Each row was made from one walk, in order. Every step used is in the known rows, and no mark comes twice. Write each row's walk.
In the rows, 128 means zero.
Known rows
depanav > gikar > kivof: [174 106  76 131  99 122 176 175 153  95 128 102 109 168 182 120 103 142
 123 157 128 124 137]
rege > lavad > gikar > kivof: [147 122  50 137 119 139 156 171 171 133 166 125 108 170 206 120 153 132
 105 135 110 120 161]
rege > kivof > sudi > depanav > gikar: [102 138 104 116 125 132 112 162 138  50 148 116 116 173 139 132  82 139
 139 167 111 136 147]
kivof > rege > depanav: [132 123  61 150 122 172 132 170 155 116 132 114 115 157 129 131  78 130
 104 149 104 142 126]
sudi > kivof: [138  96  66 121  92 138 172 186 151  76 147  97  85 160 148 122 116 130
 119 148 111 109 138]
gikar > kivof > sudi > depanav: [146 127  74 119  76 137 132 153 178  69 165 132 126 159 165 108 109 121
 138 164 119 107 167]
lavad > rege > kivof > gikar: [ 91 112  37 156 159 118 152 163 165 111 127 128 122 160 193 147  95 133
 115 155  90 122 126]
depanav > gikar > kivof > sudi: [163  99 103 122 102 118 151 160 191  81 151 111 126 170 181 110  89 142
 140 168 124 125 147]
gikar > kivof > rege > depanav > sudi: [174 155  68 126 110 151  91 158 171  87 152 113 145 164 146 122 102 141
 113 152 118 128 133]
dufin > gikar > kivof > sudi > depanav > rege > lavad: [198 143 107 114  90 172 111 158 157  73  81 130 139 176 180 128 156 121
 137 146  87 116 197]
gikar > kivof > sudi > depanav > rege: [162 124  93 101  78 148 117 150 174  87 106 130 149 166 174 101 107 131
 144 149 111 111 178]
depanav > rege > kivof: [108 120  57 138 122 155 136 191 116 135  77 116 102 174 155 132 116 142
 122 132  94 143 143]
rege > lavad: [125 126  57 156 123 149 199 196 128 117 156 106  73 164 144 145 135 125
 107 128 108 134 145]
rege > depanav > sudi: [132 148  73 138 118 160 123 180 121  96 152  99 103 177 107 129 132 134
 116 158 113 136 123]
rege > depanav > sudi > kivof: [143 148  84 108 103 155 108 176 136  52 180  87 106 175 122 122 134 137
 119 157 108 120 130]
sudi > kivof > gikar: [140  92  75 127 112 111 171 160 173  68 169 101 106 163 189 119  91 128
 124 151 105 112 135]
dufin > sudi > kivof > rege > depanav > gikar: [211 138  92 115 108 169  98 163 147  45 117 105 126 174 157 137  78 148
 126 165  89 120 122]
gikar > kivof: [153 109  43 146  86 135 170 179 157 115 142 118 101 160 175 116 125 128
 119 150 120 116 144]
dufin > rege > depanav: [109 124  61 162 106 177  98 177 122 107 138 132 104 172 147 126 140 113
 113 167 100 131 123]
kivof > rege > lavad: [138 119  63 148 134 148 187 186 153 111 131 111  95 154 148 150  94 131
 103 121 107 135 140]
depanav > gikar > kivof > rege: [188 102  83 124 112 122 162 166 179  88 109 108 132 156 186 125  62 148
 118 150 127 125 132]

Write each row's walk
[117 126  44 153 130 172 150 173 148 124 126 115 111 159 138 139 117 127
 105 161  96 121 127] | lavad > rege > depanav
[146 144  73 102 122 155 110 169 157  57 150  92 125 165 133 134 131 140
 114 161 101 101 127] | lavad > rege > depanav > sudi > kivof
[156 111  92 107 120 100 143 161 167  43 168  89 118 170 170 122 104 137
 130 153 113 107 127] | depanav > sudi > kivof > gikar
[165 120  99  83 146 128 111 168 182  65 147  97 127 168 168 137 112 147
 108 127 107 111 140] | depanav > sudi > kivof > rege > lavad > gikar
[151 103  81 103 137 141 138 168 189  89 149 109 115 160 185 133 102 138
 101 125  99 114 148] | sudi > kivof > rege > lavad > gikar
[146 141  79 130 130 159 105 170 149  92 133 104 127 166 109 136  92 139
 111 152 112 137 117] | kivof > rege > depanav > sudi
[142 116 120 113 112 133 144 160 154  53 132 107 116 168 134 124  77 132
 140 169 122 123 145] | kivof > sudi > depanav > gikar
[111 144  60 119 111 161 122 180 100 103  80 121 112 171 144 135 117 135
 124 134  98 132 157] | sudi > depanav > rege > kivof
[154 134  81 143  99 156  89 161 141  82 146 127 130 178 192 115 129 130
 121 175 113 131 132] | dufin > rege > depanav > gikar > kivof
[ 96 113  85 129 125 151 110 175 151 122  98 124 120 176 151 123 105 142
 139 143  92 145 154] | depanav > rege > kivof > sudi
[163 141  74 138 102 150 138 164 148  97 163 105 119 175 172 114 107 141
 117 163 117 139 140] | rege > depanav > gikar > kivof
[154 114  83 103 101 125 148 186 142  52 144  85  96 167 131 126 127 138
 125 150 119 105 129] | depanav > sudi > kivof
[164 136  64 135 123 151 143 158 167 100 132 110 137 165 184 128 107 142
 111 168 108 120 137] | lavad > rege > depanav > gikar > kivof
[ 91 116  49 161 141 117 149 169 143 107 156 122 102 169 182 134  98 131
 121 150  96 141 128] | rege > kivof > gikar
[168 137  93  99 129 132 146 182 163  43 156  87 109 161 145 147 111 144
 111 122 111 113 140] | depanav > sudi > kivof > rege > lavad
[189 157  88 111 116 134 160 160 159  54 146 112 132 158 184 140  83 140
 113 130 123 122 162] | sudi > depanav > gikar > kivof > rege > lavad
[155 119  55 128 119 160  91 145 196 134 143 135 151 164 190 108  95 136
 103 156 105 129 141] | lavad > gikar > kivof > rege > depanav
[200 113 107 109  73 165  98 152 165  76  49 133 150 170 170 114 133 121
 145 168  94 109 179] | dufin > gikar > kivof > sudi > depanav > rege
[131 136  88 115 105 145  63 143 185  74 172 160 145 174 215 114 156 113
 129 159 105 102 176] | dufin > rege > lavad > gikar > kivof > sudi > depanav
